What can hang from each mark:
j82: j846
j485: j166
j846: j82 j166 j768
j166: j613 j846
j768: j151 j846
j613: j166 j768
j151: j82 j768

Every row comes from one small tree of marks. Brackets hold a mark, then the marks that hang from it, in the order of their numbers. Every link used is in the known rows. Which tree was each row made from?
Known rows:
[j151 j82 [j768 [j846 [j166 j613]]]]: [-3.58 -1.50  0.27  0.69 -1.22 -0.26  0.81 -1.19 -0.43  4.03 -0.95  3.06
  1.80  1.28  4.58 -1.97 -0.19  1.30  3.24  1.60  0.48  3.13 -0.37]
[j166 [j613 [j768 j846]]]: [ 0.31 -0.33 -0.30  0.69 -0.60 -0.29  0.93  0.07 -1.57 -0.68  0.86  1.06
  0.26 -0.07  1.75 -0.22 -1.36 -1.02 -1.37  0.80  0.21  0.41  1.87]
[j768 [j151 j82]]: [-3.22 -0.16 -0.52 -0.46 -0.86  0.29 -0.06  0.11  0.15  2.40 -0.20  1.42
  1.46 -0.51  1.45 -1.33 -1.46 -0.70  1.11  1.29 -0.24 -1.11 -0.19]
[j613 [j166 [j846 j82]] j768]: [ 0.39  1.40 -0.05  1.10 -0.48 -0.06  1.05 -0.56 -2.37  0.12 -1.51  1.63
  0.01  0.64  0.90  0.01 -0.08  0.71 -2.08 -0.44  0.47  0.82  0.18]
[j485 [j166 j613]]: [-1.02  1.25 -0.89 -0.96 -1.97  1.18  0.55 -0.28 -0.85 -1.24 -0.30  2.17
  0.04  0.58  2.00 -0.16  0.26 -0.04 -3.58  0.61  1.13  0.52  0.00]
[j485 [j166 [j846 j768]]]: [-0.46  2.20 -0.40  0.32 -1.74  0.96  0.78  0.30  0.05 -1.03 -1.09  2.41
  0.09  0.99  0.36  0.28  1.04  1.01 -0.02 -0.45  0.40  4.36 -0.20]
[j846 j82 j768]: [-0.35  0.45  0.25  2.42  0.18  0.75  1.94 -1.22  0.75  0.07 -0.68 -0.10
 -0.59  0.69  0.62  0.48  0.37  2.68  1.36 -0.41  0.41  1.48  0.32]
[j613 j768]: [ 1.01 -0.01 -0.25 -0.06 -0.23  0.07 -0.21  0.20 -0.21 -0.60  1.06 -0.03
  0.13  0.11 -0.30  0.02 -0.31 -0.29 -2.16 -0.20  0.14 -0.06  1.74]
[j613 j166]: [ 0.25  0.12 -0.30  0.18  0.21  0.62  0.26  0.34 -0.82  1.33 -1.41  0.00
 -0.27  0.00 -0.33 -0.31 -0.57 -0.20 -3.46 -0.02 -0.34 -0.11 -0.36]
[j768 [j151 j82] j846]: [-3.53 -0.53 -0.46  0.81  0.21 -0.27  0.34  0.23 -0.81  1.98 -0.12  1.19
  1.55 -1.25  1.92 -2.01 -1.83 -1.14  4.01  1.53 -0.73 -0.74 -0.50]
[j151 j768]: [-1.14 -0.49 -0.36  0.19 -0.03 -1.26 -0.49 -0.83  0.65  2.44 -0.39  1.26
  0.91  0.63  0.27 -0.04  0.39  0.58  1.00 -0.30 -0.02  1.37  0.66]
[j82 [j846 [j166 j613] j768]]: [ 1.51  0.04  0.65 -0.10 -1.20  0.64  1.24 -2.42  2.11  0.61 -1.72  1.50
  0.73  2.26  1.63  0.10 -0.42  1.01 -2.29  0.39  0.61  4.23  1.98]
[j768 j151 [j846 j82 [j166 j613]]]: [-2.88  0.77  0.53  1.85 -1.35  0.47  2.24 -2.92 -3.65  0.79 -1.02  1.41
 -0.13  0.33  4.71 -2.31 -1.46  2.19  1.69  1.04  1.34  0.39 -0.85]
[j768 j846]: [-0.28 -0.36  0.02  1.32  1.16 -0.53  0.32  0.22 -1.05 -0.36  0.11 -0.17
  0.03 -0.69  0.49 -0.74 -0.39 -0.43  3.06  0.26 -0.50  0.44 -0.28]
[j768 j151 [j846 j166]]: [-1.81  0.31  0.43  1.10 -0.46  0.03  0.51 -1.25 -2.75  0.80 -0.29  0.17
 -0.10 -0.35  2.05 -2.68 -1.35  0.79  2.31  0.37  0.06  0.95 -0.78]
[j613 [j768 j151 [j846 j166]]]: [-0.78  0.20  0.15  0.97 -0.63  0.04  0.32 -1.12 -3.06  0.19  0.72  0.21
  0.00 -0.24  1.70 -2.63 -1.62  0.43  0.25  0.11  0.18  0.95  0.88]
[j166 j613 [j846 j82 j768]]: [-0.93  1.63  0.50  1.60 -2.38  0.46  2.86 -1.39 -0.42  0.71 -1.71  2.81
  0.16  1.51  2.83  1.22  0.00  2.12  0.84  0.38  1.15  3.25  0.41]
[j485 [j166 j613 [j846 j768]]]: [-0.83  2.27 -0.54 -0.19 -3.38  1.23  1.67 -0.06 -0.23 -0.40 -1.31  3.75
  0.33  1.50  2.05  0.76  0.34  0.73 -2.29  0.32  0.99  4.43  0.42]
[j768 [j151 [j82 [j846 j166]]]]: [-1.64 -0.40  0.28 -1.11  0.01 -0.03 -0.54 -2.14  1.15  2.03 -1.33  1.63
  2.27  0.70  1.85 -2.19 -1.06 -0.48  1.92  1.09 -0.08  0.80  0.25]
[j768 [j151 j82] [j846 [j166 j613]]]: [-3.89 -0.40  0.17  0.30 -2.12  0.76  1.31 -0.98 -1.94  2.69 -0.75  2.31
  1.24  0.16  4.74 -2.76 -1.99  0.38  1.71  2.20  0.45  0.80 -0.70]
[j166 [j613 [j768 j151]] [j846 j82]]: [-1.83  2.08 -0.10  0.21 -3.04 -0.38  1.61 -1.78 -2.92  0.70 -0.56  3.58
  0.89  0.61  3.30 -0.11 -1.60  0.20 -1.68  0.71  1.39  0.13  1.32]
[j485 [j166 [j613 [j768 j151]]]]: [-1.63  1.84 -1.51 -1.25 -3.14  1.17  0.25 -0.63 -1.99 -0.64  0.59  2.90
  0.51  0.21  2.02 -0.91 -1.47 -0.82 -6.15  0.71  1.22 -0.33  1.90]
[j485 [j166 [j613 j768]]]: [ 0.06  1.20 -1.10 -1.00 -2.22  1.24  0.26 -0.04 -1.03 -1.84  0.72  2.24
  0.12  0.73  1.59 -0.12 -0.08 -0.44 -5.50  0.45  1.22  0.58  1.61]

Which tree is each row?
[-2.26  0.59 -0.15  2.47  0.77 -0.57  1.25 -1.73 -2.59  0.28 -0.48  0.32
  0.08 -1.07  1.92 -1.61 -1.30  0.72  4.30  0.45  0.06 -1.00 -0.70]  [j768 j151 [j846 j82]]
[-3.27 -1.67  0.35  1.17  0.50 -0.62  0.07 -0.93 -0.06  3.47 -0.65  1.70
  1.54  0.73  2.83 -2.44  0.49  1.60  5.62  0.78 -0.09  3.02 -0.90]  [j151 j82 [j768 [j846 j166]]]
[-1.36  0.13  0.87  2.00 -0.46  0.68  2.18 -2.39 -2.63 -0.34 -0.89  0.78
 -0.62  0.86  4.30 -1.48 -0.02  2.76  2.56  0.70  1.33  1.33 -1.15]  [j768 [j846 j82 [j166 j613]]]
[-0.15  0.21  0.64  0.43 -2.74  1.81  1.98 -1.10  0.22  1.10 -0.85  0.97
 -0.60  1.92  2.45 -0.20 -0.35  2.47 -2.96  0.37  1.02  3.65  0.77]  [j846 [j166 j613] j768]
[-2.02 -0.50 -0.07  2.82  1.76 -1.61  0.67 -1.91 -0.99  1.58 -0.77  1.05
  0.50  0.04  1.67 -0.89  0.55  1.74  5.77 -0.22  0.13  1.12 -0.33]  [j151 [j768 [j846 j82]]]
[-2.80 -0.40 -0.77  0.27 -1.61  0.07  0.85  0.23 -1.45  1.87  0.62  2.59
  1.76 -0.63  3.21 -1.50 -2.81 -1.67 -0.37  2.20  0.01 -0.68  1.70]  [j166 [j613 [j768 [j151 j82] j846]]]
[-2.69 -0.06 -0.09 -1.16 -3.40  1.35  0.76 -0.99 -1.20  2.47  0.30  2.57
  1.25  1.02  3.99 -1.99 -1.95  0.43 -3.51  1.75  1.03  0.39  1.28]  [j846 [j166 [j613 [j768 [j151 j82]]]]]
[-1.05  0.04  1.02  2.49  1.20  0.36  1.36 -2.13 -2.35 -0.83 -0.60 -0.43
 -0.82  0.34  2.64 -2.01  0.66  2.95  4.84 -0.07  0.74  1.16 -1.76]  [j768 [j846 j82 j166]]
[-2.12 -0.42  0.69  2.72  1.07 -0.78  0.85 -2.92 -1.73  1.79 -0.95  0.76
  0.00  0.92  2.89 -2.02  1.00  3.45  5.75 -0.38  0.68  2.61 -1.16]  [j151 [j768 [j846 j82 j166]]]
[ 0.07 -0.02  0.77  2.48  0.78  0.27  1.26 -1.83 -2.63 -1.44  0.48 -0.46
 -0.76  0.50  2.20 -1.95  0.30  2.54  2.45 -0.23  0.80  1.17  0.00]  [j613 [j768 [j846 j82 j166]]]
[ 0.36 -0.91  0.69  0.08  0.45  0.81  0.53 -1.44  3.57  1.51 -1.48  0.92
  1.55  1.71  0.98 -0.82  0.24  1.10  1.80  0.60 -0.24  3.82  0.88]  [j151 [j82 [j846 j166 j768]]]
[-1.48  2.44 -0.21  0.61 -0.62  0.36  0.68 -1.19 -1.90 -1.97 -1.23  2.47
  0.02  0.60  1.77 -0.34  1.73  1.65  2.39 -0.34  1.20  1.40 -1.76]  [j485 [j166 [j846 j82]]]
[-1.21 -1.47  0.36 -0.76  0.79 -1.15 -1.04 -2.39  2.80  3.35 -1.65  2.41
  2.70  1.80  1.62 -1.45  0.77  0.55  3.43  0.49 -0.06  3.09  0.53]  [j151 [j82 [j846 j166]] j768]
[-0.39 -0.29 -1.06 -1.01  0.56 -0.20 -0.56 -0.55  0.79  2.59 -1.47  1.87
  2.47 -0.10  0.01 -1.26 -2.42 -2.69 -3.58  1.04 -0.81 -0.74  2.23]  [j613 j166 [j768 [j151 [j82 j846]]]]
[-0.34  0.11 -0.09  2.05  0.00 -0.24  1.76 -1.23 -2.16 -1.04  0.46  1.06
 -0.03  0.06  2.78 -0.32 -0.79  0.60  0.56  0.72  0.89 -0.17  1.17]  [j166 [j613 [j768 [j846 j82]]]]
[-3.30  0.07  0.16  0.05 -3.59  2.11  2.00 -1.00  0.43  3.82 -0.97  2.45
  0.86  1.39  3.87 -1.50 -1.83  1.77 -2.12  1.72  0.79  2.54  0.62]  [j846 [j166 j613] [j768 [j151 j82]]]
[-3.60  1.05 -0.24 -0.12 -3.84  0.61  2.05  0.05  0.34  3.54 -1.47  4.39
  1.91  0.81  3.29  0.02 -2.02 -0.21 -0.16  1.75  0.23  2.83  0.88]  [j166 j613 [j846 [j768 [j151 j82]]]]
[-0.23  0.87 -1.10  0.30 -1.08  0.54  0.61  0.16 -2.04 -2.21  0.78  2.00
  0.05 -0.01  2.06 -0.79 -0.40 -0.76 -2.54  0.71  0.81  0.76  1.25]  [j485 [j166 [j613 [j768 j846]]]]
[ 0.58  0.49 -0.03 -1.45 -1.91 -0.17  0.03 -2.79 -0.54  0.47 -0.60  2.26
  1.52  1.37  2.21 -1.22 -2.03 -0.81 -4.24  0.75  0.93  1.02  2.80]  [j82 [j846 [j166 [j613 [j768 j151]]]]]
[-1.20 -1.45 -0.42 -0.69  1.50 -1.91 -1.17 -1.42  3.46  3.29 -1.43  2.51
  3.19  0.95  0.54 -0.34  0.34 -1.09  3.45  0.65 -0.61  1.72  1.26]  [j151 [j82 j846] j768]
[-2.99 -0.09 -0.51  0.63 -1.35  1.01  1.07  0.20  1.45  3.06 -0.46  1.30
  1.15  0.00  0.98 -0.74 -1.69  0.34  0.34  1.05 -0.49  1.11  0.68]  [j846 [j768 [j151 j82]]]
[-1.03  2.53 -0.18  1.61 -1.09  1.09  1.79 -1.07 -0.53 -1.47 -1.51  2.40
 -0.28  1.11  1.46  0.20  1.54  2.50  1.95 -0.64  1.01  3.85 -0.69]  [j485 [j166 [j846 j82 j768]]]
[-0.26  1.46  0.21  0.40 -2.16 -0.26  1.62 -1.33 -1.97 -0.49 -0.40  2.87
  0.54  1.14  2.89  0.79 -0.21  0.64 -0.95  0.35  1.44  1.09  1.00]  [j166 [j613 j768] [j846 j82]]
[-2.12  0.94 -0.69 -0.64 -1.94  0.27  0.31  0.88 -1.82  3.18 -1.27  3.20
  1.81 -0.04  1.38 -1.18 -2.06 -1.58 -2.74  1.00 -0.35  0.51  0.62]  [j613 [j166 j846] [j768 [j151 j82]]]
[-1.85  2.60 -0.28  0.02 -2.32  0.69  1.52 -1.48 -2.26 -1.53 -1.51  3.80
  0.24  1.13  3.54  0.16  1.08  1.21  0.24  0.47  1.77  1.58 -1.14]  [j485 [j166 j613 [j846 j82]]]
[-1.25  1.51  0.50  0.51 -1.97 -0.32  1.74 -1.44 -1.73  0.10 -1.41  2.93
  0.49  1.01  3.19  0.76  0.12  1.04  1.30  0.59  1.32  1.14 -0.49]  [j166 j613 [j846 j82]]
[-2.61 -0.53  0.05  0.68 -0.57  0.58  0.29 -0.48 -1.91  1.51  0.65  1.01
  1.03 -0.22  2.68 -3.23 -1.64  0.18  1.77  1.22 -0.08  0.55  0.38]  [j613 [j768 [j151 j82] [j846 j166]]]
[-3.70  2.02 -0.90 -0.18 -2.63  1.41  0.91  0.33  0.13  1.43 -1.31  3.98
  1.62  0.42  1.93 -1.00 -0.47  0.19  1.06  0.84  0.21  3.24 -0.33]  [j485 [j166 [j846 [j768 [j151 j82]]]]]
[-1.33  1.66 -0.01  0.60 -2.26 -0.10  1.23 -0.36 -0.38  1.86 -1.18  2.26
  0.72  0.39  0.58  0.08 -1.30  0.31  0.61 -0.02 -0.04  2.95  0.71]  [j166 [j846 [j768 j151]]]
[-0.23  1.53  0.23  2.23 -0.55  0.61  2.29 -0.59 -0.93  1.55 -2.83  1.56
 -0.33  1.03  0.83  0.53  0.03  2.19 -0.31 -0.49  0.22  3.04 -0.48]  [j613 [j166 [j846 j82 j768]]]
[-1.67  0.82  0.25  0.28 -3.74  1.52  2.02 -1.75 -0.69  2.50 -0.99  1.69
 -0.20  1.41  2.82 -0.94 -1.78  1.92 -3.60  0.76  0.96  2.78  1.04]  [j846 [j166 j613] [j768 j151]]
[-2.94 -0.06  0.25  0.57 -1.95  1.80  1.31 -0.71  0.70  3.17 -0.73  1.24
  0.68  0.89  2.26 -1.94 -1.14  2.04  0.32  0.90  0.14  2.37  0.10]  [j846 j166 [j768 [j151 j82]]]
[-0.23  2.16 -0.78 -1.39 -3.13  0.56  0.41  0.05 -1.91 -1.78 -0.06  3.80
  0.71  1.04  2.22  0.29  0.21 -0.61 -3.91  0.31  1.33  2.13  1.09]  [j485 [j166 [j613 j768] j846]]
[-1.52  1.08  0.22  0.46 -2.85  0.98  1.64 -2.93 -2.89  0.67 -0.13  1.75
 -0.26  1.18  3.96 -1.58 -1.40  2.30 -3.22  0.65  1.84 -0.04  1.05]  [j846 j82 [j166 [j613 [j768 j151]]]]
